Each row comes from the steps of one walk. Every step used is in the known rows, and no mark comes twice. Write the walk behind each row, first mark first.
Known rows:
lepof, sefa, faba, zego: -33 27 -34 1 0 -33 23 0 14 7 -6 -6 -2 7 -28 -3 19 -31 27 -12 -3 -16 -6
 -29 38 12
zego, vama, lutag, sefa, faba: -20 14 -1 -11 -20 -29 1 14 21 28 4 -8 -3 12 -16 13 21 -30 24 -22 18 -10
 18 -19 30 0
vuvug, roku: 13 -4 1 -28 -17 1 18 0 33 23 4 -5 3 31 -27 29 4 -21 14 0 4 9 9 -25 31
 -10
zego, vama, dosi, roku, vuvug, lepof, sefa, lutag: -11 -20 -18 -21 -13 5 -14 21 30 25 22 0 -16 14 -43 -15 15 -6 20 2 13 -27
 43 -26 10 32
lutag, sefa, faba, zego, vama: -18 -2 -14 -8 13 -32 21 27 24 19 -8 -10 -7 29 -5 4 9 -51 43 -27 14 -28 7
 -20 15 -1
sefa, lutag, zego: 29 30 -24 -30 8 -11 32 27 31 35 -3 -1 3 5 -33 20 17 0 37 -8 6 6 16 -18 7
 -6
lepof, sefa, lutag, zego: 15 43 -35 -28 -4 -13 28 23 29 33 2 -10 -2 7 -45 9 17 -6 46 -6 4 -6 22
 -31 15 7
lutag, sefa, faba, zego: -26 18 -17 1 12 -39 23 22 9 16 -8 -7 0 21 -17 0 16 -30 41 -12 7 10 0 -20
 40 9
dosi, roku, vuvug, lepof, sefa: -25 -19 -29 -10 -4 -1 -19 -9 22 15 10 -16 -38 19 -47 -13 -6 0 22 15 1 -5
 30 -21 26 22
lutag, zego, vama, dosi, roku, vuvug: 17 -39 -26 -22 0 -9 6 27 38 19 -16 0 -1 44 -10 -6 -15 -24 46 -13 12 -17
 31 -10 -11 24
lepof, roku, vuvug: 19 -5 -24 -37 -8 -3 7 -7 27 17 -14 -12 -12 30 7 -3 -6 -18 25 4 -1 10 25
 -24 19 21
sefa, lutag, zego, vama, dosi: 21 -1 -22 -21 -2 -10 39 31 36 24 5 10 14 24 -20 18 7 -28 30 -32 18 -39
 15 -7 -25 15
faba, zego, vama, dosi, roku, vuvug, lepof: -19 -53 -15 -11 26 -10 1 18 25 9 4 9 -16 34 -23 -8 -7 -15 18 -7 10 -24
 22 -4 -4 15
zego, vama: 5 -14 -12 -12 3 -4 18 -5 39 18 2 -14 -16 20 -1 20 -5 -36 16 -22 12 -45
 14 -12 -15 -6
vama, dosi, roku: -11 -37 -10 24 -19 -2 20 10 23 5 13 3 11 26 -9 -1 -10 -18 3 -6 5 6 16
 -12 14 24
lutag, sefa, faba: -13 12 -17 -2 -17 -24 6 8 17 24 -6 -14 -11 20 -26 6 8 -26 30 -6 13 12 3
 -11 37 14
faba, zego: -13 8 -15 1 29 -24 36 4 14 9 -1 -6 1 12 -3 10 8 -20 24 -12 0 -8 2 -20 12
 0
faba, zego, lutag: 3 7 -19 -19 21 -31 31 13 9 -2 10 -20 7 7 15 6 25 17 21 -28 -4 -3 1 -31
 10 -14
sefa, lutag, zego, faba: 28 42 -47 -26 30 -16 29 11 32 25 -16 -6 -2 14 -54 9 33 3 34 -18 -1 -12 5
 -12 16 1
lutag, sefa, faba, zego, vama, dosi, roku, vuvug: -17 -36 -15 -8 1 -27 -6 40 21 15 -15 -2 3 45 -4 -24 1 -38 53 -11 15 -3
 29 -20 24 36
roku, dosi: -4 4 -17 -18 -4 -3 29 0 22 2 8 -2 -9 27 16 29 -10 -36 25 -11 18 -23 -7
 -10 -4 24
vama, zego, lutag, sefa: 23 11 -23 -10 -5 -30 16 21 -6 14 8 -37 10 13 -3 12 9 11 38 -22 9 16 23
 -25 16 3

Which walk is each row?
-6 8 -12 -10 19 -40 27 33 2 7 13 -31 0 24 14 -1 19 9 47 -23 6 15 15 -32
 22 3 -> faba, zego, lutag, sefa
-5 -20 -18 -14 -9 5 29 -10 25 10 17 -1 -19 26 -20 14 -10 -14 -14 0 -2 9
 8 -13 22 -3 -> vuvug, lepof, roku
4 1 -37 -27 -3 -8 6 36 25 28 6 6 -7 21 -62 -11 9 9 42 5 8 4 35 -21 15 29 -> vama, dosi, roku, vuvug, lepof, sefa, lutag, zego
-9 -37 -15 -15 14 2 -18 -2 25 19 3 -4 -35 19 -37 -3 -7 10 12 16 4 9 25
 -5 16 4 -> dosi, roku, vuvug, lepof
-24 14 -41 -25 -14 -14 -20 -22 22 18 -5 -9 -35 8 -61 -3 10 -8 16 4 6 -18
 3 -9 30 20 -> roku, vuvug, lepof, sefa, faba
-9 -31 -23 -3 -15 0 20 38 35 20 24 7 -1 29 -47 -4 -1 -18 19 -14 10 -23
 31 -22 4 12 -> vuvug, lepof, sefa, lutag, zego, vama, dosi, roku
-14 -32 -41 -18 -3 -7 2 15 31 15 5 -5 -25 42 -50 -9 -16 -17 37 -8 10 -35
 31 -12 -3 28 -> lutag, zego, vama, dosi, roku, vuvug, lepof, sefa
8 -1 -37 -39 -1 -10 12 24 33 26 7 5 -10 27 -48 3 7 -15 39 -18 19 -50 27
 -6 -22 32 -> roku, vuvug, lepof, sefa, lutag, zego, vama, dosi
7 -25 -13 -14 2 -2 -15 3 29 19 -13 -13 -16 21 -7 -9 -6 -6 33 13 1 13 32
 -19 19 15 -> dosi, roku, vuvug
-32 -47 -17 -10 14 -24 -10 33 19 15 -1 5 -17 43 -34 -16 -1 -24 34 -7 17
 -6 22 -6 21 23 -> lutag, sefa, faba, zego, vama, dosi, roku, vuvug, lepof
-2 16 -26 -23 7 -38 20 13 11 -2 0 -13 10 2 3 3 33 12 17 -30 -3 -2 -13
 -27 26 -17 -> sefa, faba, zego, lutag
-30 -41 -9 20 -10 -25 21 44 22 9 5 1 14 44 -4 -13 -2 -50 32 -23 13 -6 17
 -22 26 21 -> lutag, sefa, faba, zego, vama, dosi, roku
-13 5 10 -7 -5 -23 11 18 18 28 17 -18 -6 18 1 16 11 -24 31 -21 19 -12 37
 -25 11 3 -> zego, vama, lutag, sefa
-42 -7 -9 -23 4 -27 -15 13 20 16 8 2 -12 7 -30 -9 24 -17 17 -13 4 -25 32
 -36 34 -7 -> dosi, roku, vuvug, lepof, sefa, faba, zego, vama, lutag
13 41 -62 -43 36 -15 3 4 29 27 -15 -10 -27 16 -82 -5 33 15 44 -5 1 -21
 17 -12 20 16 -> roku, vuvug, lepof, sefa, lutag, zego, faba
6 4 -12 -15 -5 -26 13 19 10 13 16 -36 -7 22 8 5 12 14 37 -18 10 14 17
 -23 18 6 -> zego, lutag, sefa
-47 -42 -24 18 -12 -16 16 20 24 1 16 9 -1 31 -36 -12 0 -38 6 -19 6 -30 9
 -20 21 14 -> vuvug, lepof, sefa, faba, zego, vama, dosi, roku
-22 16 -1 -16 6 -32 19 10 21 16 4 5 11 -2 -5 18 31 -31 9 -32 8 -32 10
 -27 16 -18 -> sefa, faba, zego, vama, lutag
21 24 -49 3 19 -15 21 -24 8 8 -20 -16 8 8 -45 18 15 -12 12 -22 -3 -22 3
 -5 14 6 -> vama, zego, faba
15 51 -56 -24 19 -18 26 8 30 22 -12 -13 -5 15 -62 0 33 0 41 -17 -3 -19
 10 -23 24 12 -> lepof, sefa, lutag, zego, faba
-23 -12 -16 5 0 -33 32 28 18 10 0 2 12 38 -5 2 6 -53 34 -34 20 -34 4 -9
 3 30 -> lutag, sefa, faba, zego, vama, dosi
34 12 -30 -18 -7 -20 19 1 0 5 4 -26 18 -5 -3 21 15 18 11 -29 0 -2 9 -21
 4 -14 -> vama, zego, lutag
4 10 -58 -24 19 -13 5 19 27 17 -7 1 -10 30 -79 -18 25 13 36 -5 1 -11 23
 -13 26 32 -> vama, dosi, roku, vuvug, lepof, sefa, lutag, zego, faba
-26 -16 -38 -21 -6 -34 -4 20 6 -8 10 -6 2 19 -24 -25 27 21 18 -17 -2 0 6
 -28 35 16 -> vama, dosi, roku, vuvug, lepof, sefa, faba, zego, lutag
20 -5 -26 -24 12 -12 35 15 44 25 -9 -10 -12 29 -13 25 -11 -33 39 -27 11
 -40 12 -9 -22 -13 -> lutag, zego, vama
11 -36 -21 -34 11 -1 -3 36 36 29 3 12 -15 28 -46 -1 2 2 27 -4 15 -13 34
 -4 -7 9 -> sefa, lutag, zego, vama, dosi, roku, vuvug, lepof
-13 -45 -17 -7 4 -1 -10 0 21 11 7 6 -21 25 -37 -5 -9 5 5 9 9 1 20 3 8 24 -> vama, dosi, roku, vuvug, lepof
